What can hang from each mark:
z_303: z_204 z_707 z_813 z_819 z_825 z_884
z_23: z_819
z_884: z_204 z_303 z_707
z_204: z_813 z_884
z_825: z_303 z_813
z_707: z_303 z_825
z_819: z_23

Every row comes from one small tree of marks. The marks that hang from a mark follow it in brackets, in the order of their numbers. Every link used is in the known rows. Which tree was each row made from?
Known rows:
z_707(z_303(z_204 z_819 z_825 z_884)): [-19.9  -0.3   6.7  -7.4   8.3 -24.2 -15.9   8.5  -8.7  27.4   4.7 -13.2
  -8.5  -4.3   5.6 -29.5  -9.4 -11.9 -31.9 -25.9   1.3  -2.7  -8.1]
z_23(z_819): [ 10.8 -20.2   6.4  -9.7 -37.4  -1.9  25.2 -36.4  -1.4 -30.2  -0.1 -25.1
  45.5   6.3  -2.8  21.4  11.8   1.1   0.2  10.5  45.1 -12.4  14.9]
z_884(z_303(z_819 z_825)): [-11.3  10.3 -20.9  -4.3 -13.3  -3.8 -10.7  -8.6   4.1  -5.3   3.2 -18.2
  -4.7  -6.4 -27.9  12.4  -2.3  10.5 -15.8   5.1   8.4  -3.3   1.0]
z_707(z_825(z_303)): [ 34.1   7.9  -4.1   0.6   9.7   1.3   5.6   0.8 -19.5 -11.3 -12.5   2.2
   6.4  17.1  -5.4   3.2   1.9   8.3   5.8  12.4  17.3   7.7  -1.3]
z_204(z_813 z_884): [  3.9   3.6  19.7  -0.3 -24.1  28.0   1.7  20.9  23.4 -22.7 -14.3  13.7
  30.2  11.9  36.0  38.4  -2.2   7.0  16.8   4.5  21.2  15.9  16.3]
z_825(z_303(z_204(z_813) z_707 z_819)): [  2.2   9.8   2.6  10.0  -9.0  -7.9   1.8  -1.1   2.2  15.1  -1.3 -18.6
  -4.9 -21.7  14.9  10.3   2.0 -17.0 -14.1 -25.0 -17.4   0.0  11.6]
z_204(z_813 z_884(z_707)): [  7.3   2.9   7.5   0.5  -9.6  43.0  -4.0  24.5   9.3 -18.4 -14.1  21.0
   7.9  19.8  27.7  26.4   5.5  16.0  26.9   1.2  15.4  15.6   8.1]
z_204(z_813 z_884(z_303(z_707))): [ -4.0  12.4   2.0   1.7 -15.1  27.7  -5.7  25.6  29.8 -11.7 -16.9   5.0
  -8.8  21.0  17.1  18.6  -5.5  18.8   6.6 -10.6   3.4   3.7  18.1]
z_825(z_303(z_813)): [ 15.2  16.1 -14.6 -15.1 -16.5  -4.6   6.4 -21.3 -11.6   0.5   9.7  -6.6
  -2.1   3.7  -5.1   5.7  -4.5   7.7 -17.7  11.8  -0.1   7.4   9.1]
z_204(z_813): [ -3.0   8.4   8.5  -2.3 -22.2  16.0  15.4  14.2  13.0 -20.6  -2.1   5.3
  39.2  -6.8  16.2  35.8   0.4   0.6  13.3   2.3  35.6  11.6  29.8]
z_303(z_204 z_813 z_819(z_23) z_825 z_884(z_707)): [-51.2 -19.4 -22.3 -21.4  -0.1 -19.0   9.9  -7.9 -10.4  27.3  29.2  -1.5
 -31.6 -17.9  -2.4 -57.4  -1.2 -14.8  -5.0   4.3 -32.8 -18.2 -21.9]
z_825(z_303(z_204 z_813 z_884)): [ -8.8  18.4  -4.5 -18.8  -4.1 -17.9  -4.3  -4.1   3.9  25.2   8.2  -5.3
 -15.2   1.7  15.2 -38.6 -14.0 -17.4 -27.4 -12.2  -5.9  -6.3   1.8]
z_303(z_204(z_813 z_884) z_819(z_23) z_825): [-15.8 -16.2   5.0  -2.9 -13.7  -0.2  11.7   9.8  20.0  -2.5   2.1  10.0
  23.9 -19.5  31.5  10.0   2.0 -14.0   6.5  15.7 -12.8   6.7   4.2]
z_707(z_303(z_204(z_884) z_819(z_23)) z_825(z_813)): [ 22.4  -0.4  18.4   7.7  26.3  -6.7  -5.6   2.2  -4.1   8.1   1.6   4.7
  10.3   0.2   7.6 -12.4  -4.4 -14.3 -17.5  26.3   1.2   8.3 -19.6]
z_825(z_303(z_819 z_884) z_813): [  9.5  16.4  10.6  20.7  -5.6 -18.1 -12.7 -29.2  -3.4  24.9  11.0 -21.0
   3.6 -23.3  -6.5   3.6  -3.0 -18.8 -33.1   5.9 -12.9   8.0  -7.0]
z_707(z_303(z_204) z_825(z_813)): [ 19.5  19.0  -2.1  -2.5  29.5   4.6   2.0  21.5  -8.9   9.4   6.9  10.1
  -8.4  10.3   1.3 -24.4  -6.0  -4.6 -20.8  15.7  29.3   5.1  -6.7]
z_884(z_303(z_204 z_819) z_707(z_825(z_813))): [ -0.6  24.3 -21.3   7.2  27.6  18.4 -22.8  12.0   1.7   9.2   2.2  -2.8
 -36.4  -0.9 -23.7 -25.0   3.0  -9.3  -7.6   9.3  10.3  -9.5 -21.1]
z_303(z_819(z_23) z_825 z_884(z_204)): [-41.3 -29.2   3.4  -0.7   1.2 -30.2   0.3 -20.0   4.4   5.5  14.6   8.8
  15.4 -28.6 -16.1  -6.9   1.9 -14.6  14.4 -10.4 -15.8 -14.6  -5.9]
z_825(z_303(z_707 z_884)): [  4.6  -5.8   2.3  -1.1  -3.7 -22.1  -0.9 -14.2  -9.2  13.6   0.1 -18.4
 -13.4   5.6  -6.2 -14.3  -2.3   8.7  -7.0 -29.8  -9.9  -6.8   4.3]
z_707(z_825): [ 13.0  -7.1   1.5  -5.7  -0.4   6.7  12.6   6.3  -8.5 -26.0  -5.5   2.2
  20.3  10.2  -6.0  12.3   3.3   7.1  19.9  15.0  38.1  -1.2  -4.7]
z_707(z_303): [ 16.1   1.2   9.5 -13.2  -2.3  -8.0  -4.9  -6.7 -10.5  -8.1   3.4  -8.2
  25.9   8.2  -7.7  13.6  -4.4  13.5 -12.6  -6.0  35.2   9.4  11.7]
z_819(z_23): [  8.2 -34.0  12.9 -20.7 -17.0 -23.2  23.0 -31.2   7.8 -30.5  12.7  -3.6
  68.5 -13.7 -12.1  24.1   3.2   6.6  21.6  23.8  33.9  -1.8  19.7]

Which tree is each row?
[-24.6   8.7  -7.3  15.5  17.6   3.6  -2.4  11.2  22.4  -5.8  -5.8  16.5
  -9.8 -15.0 -23.8   6.2   1.2  -7.9  20.0 -18.4 -14.0 -15.6  17.6]
z_884(z_204(z_813) z_303(z_707(z_825) z_819(z_23)))
[ 25.5  20.5  -2.2   1.0  15.0   8.9   7.4  23.9  -5.6  -2.0 -16.3  12.8
   3.0  12.7  17.5  -9.7  -0.4  -7.4   3.4   5.4  15.8   8.5   8.6]
z_707(z_825(z_303(z_204(z_813))))
[ 12.0  -3.0  13.7  11.8  21.9 -18.8  -6.1  -9.8 -11.0   2.4 -12.4   7.6
  11.8  -0.2  -9.0 -11.0   1.6 -15.4   9.4  -2.9  -8.8  -2.2  -8.2]
z_707(z_825(z_303(z_819(z_23) z_884(z_204))))
[  6.0  -4.2  -2.9  -5.1  -3.5  13.8  -9.9   7.7  15.1 -17.7 -13.4  -3.5
 -18.2  29.8  -4.1   4.4  -4.7  24.3   8.3  -3.0   8.2  -9.7 -10.8]
z_204(z_884(z_303(z_707(z_825))))
[-19.7 -30.3  -8.4  -4.0 -16.3 -14.3  36.8 -25.8 -19.8 -10.4  20.6 -21.9
  -6.5 -17.8 -24.5   4.1   4.8   3.7  11.6  18.9 -25.9 -17.5 -17.9]
z_303(z_707(z_825) z_813 z_819(z_23))
[-32.4  30.3 -24.3   8.7   3.6  16.9 -16.2  18.4  23.7   1.2  -2.1  22.1
 -17.4 -15.3 -16.2  14.9  -1.4  -5.9   0.2 -14.7  -4.4  -2.9  20.2]
z_884(z_204(z_813) z_303(z_819 z_825))
[ 17.6  -2.1  -1.9   7.6  13.5  18.9 -19.4  -5.8   3.3 -11.1  -7.4   5.2
 -10.5  18.0 -16.2   1.8   4.2  14.4  10.2  25.5  -3.0   1.9 -22.9]
z_204(z_884(z_303(z_819(z_23)) z_707(z_825(z_813))))
[ 10.5   7.1  14.3  18.4  22.0  -9.4  -2.0   3.3  -7.9   4.2 -17.8  15.4
  12.5  -0.7   1.0  -7.7   0.9 -17.4  11.2  -4.3 -12.3   4.4   3.6]
z_707(z_825(z_303(z_819(z_23) z_884(z_204(z_813)))))
[ 17.9 -16.2  -2.1  -1.6   5.9  12.8  -8.7 -12.7 -14.5  -2.1   7.2   8.6
  -6.5  13.0  -7.2   6.8   6.6  25.0   2.1  20.9  -7.4  13.2 -17.4]
z_204(z_884(z_707(z_303(z_819(z_23) z_825(z_813)))))
[  6.6   4.8 -21.9 -13.5 -16.7  -5.7  16.3 -21.4 -16.8   5.0  15.8 -15.4
 -28.6   2.9 -12.3  -1.3  -1.4  18.2 -12.5  -3.1 -17.3  -3.8   5.3]
z_825(z_303(z_707 z_813))
[-18.1  -1.6  11.5  -4.5  12.4 -25.1  -0.9  13.6  -2.4  26.9   1.4   0.5
  10.8  -9.2  14.3 -29.8  -8.0 -14.9 -22.8 -15.3  -6.4   6.7  11.9]
z_707(z_303(z_204(z_813) z_819(z_23) z_825 z_884))
[ 19.0  12.8  12.0  15.1  13.6  41.3 -13.2  34.8 -12.9  -5.7 -26.1  20.4
  -8.2  30.5  22.8  14.5   4.5  13.7  14.5  -0.3  -0.1  22.6  -5.0]
z_204(z_813 z_884(z_707(z_303(z_819) z_825)))
[-38.1  -4.6 -38.8 -20.8 -11.3 -17.1  14.0 -10.1   9.7  11.9  25.2 -18.4
 -39.8 -15.9 -26.6 -30.3  -6.2   4.7 -19.0   4.6 -26.4 -23.4  -1.2]
z_884(z_303(z_204 z_707 z_813 z_819(z_23) z_825))
[ -0.9  -8.3  11.2  12.0  -9.8 -27.9  -9.5 -23.6 -12.2  17.8  -1.0 -33.5
  -8.6 -10.8  -8.4  -0.8  -0.3  -5.4 -14.4 -33.1 -24.5  -6.6  -6.8]
z_825(z_303(z_707 z_819 z_884))
[-13.9   4.1 -13.2 -14.4 -12.1  23.4  10.1  37.4  21.4  -3.7  -0.6  23.7
  -6.0   5.9  41.8  -3.1  -2.1   2.0   5.2   4.2  11.5   6.0   9.2]
z_303(z_204(z_813 z_884) z_825)
[ -7.7 -18.6  13.0  10.1   4.1 -36.8  -6.7 -33.1  -1.9  16.3   4.8 -11.3
   2.1 -21.1 -16.8  -5.7   2.8 -12.7   1.6 -32.0 -33.9 -13.5   1.5]
z_825(z_303(z_707 z_819(z_23) z_884(z_204)))
[ 16.9  -9.9  -7.6 -12.1   5.4  22.9 -14.4   5.6 -15.8  -8.2  -3.1  12.3
 -17.7  33.3   0.5   2.4   4.9  35.7   8.6   1.7   8.6  10.6 -13.4]
z_204(z_884(z_707(z_303(z_825))))
[ -9.9  17.6   0.1  11.0  23.8  26.0 -23.3  16.3  -8.8   3.6   0.1  30.1
  -8.6  -6.5  -7.0  15.7   8.6  -3.8  15.5 -29.1   3.9   7.1  10.5]
z_884(z_204(z_813) z_707(z_303(z_819)))
[  2.7   1.4   0.4  11.5  -7.1  12.5 -13.5  -1.7  15.5  -8.2  -5.3 -13.8
 -22.3   9.6  -9.2  13.0  -3.3  11.5  -4.7   6.0  -6.8  -7.3 -20.6]
z_204(z_884(z_303(z_707(z_825(z_813)) z_819)))
[ 19.9  -8.5  -3.5  16.6  -8.5 -22.9  15.1 -46.1 -10.0  10.6  23.9 -23.6
   5.8 -32.5 -24.7  18.9   7.8  -0.6 -16.6  18.7 -26.6   2.9   0.6]
z_825(z_303(z_707 z_819(z_23)) z_813)
[ 14.6   5.4   4.1   6.6   4.3  48.6  -0.4  36.2  -0.8 -19.0 -22.5  28.4
  -3.6  30.8  26.6  15.1   7.4  18.0  33.8   8.0  13.0  15.9  -0.9]
z_204(z_813 z_884(z_707(z_825)))
[-36.2 -24.5  24.4  11.4   7.7 -23.6  17.5  18.4  11.9  15.1  -3.3 -10.0
   5.3 -21.9  19.5 -32.0  -1.3 -33.1  14.8 -24.9 -18.9 -20.5  -2.9]
z_303(z_204(z_813) z_707(z_825) z_819(z_23) z_884)
[ 19.3   3.3   1.2  -2.8   7.9  -5.4   4.2  -6.0  -9.0   0.3  -6.9   3.2
  -1.1   6.0  10.7 -12.4  -2.8 -12.1  -4.5  22.8 -16.1   2.1 -15.8]
z_707(z_825(z_303(z_204(z_884) z_813 z_819(z_23))))
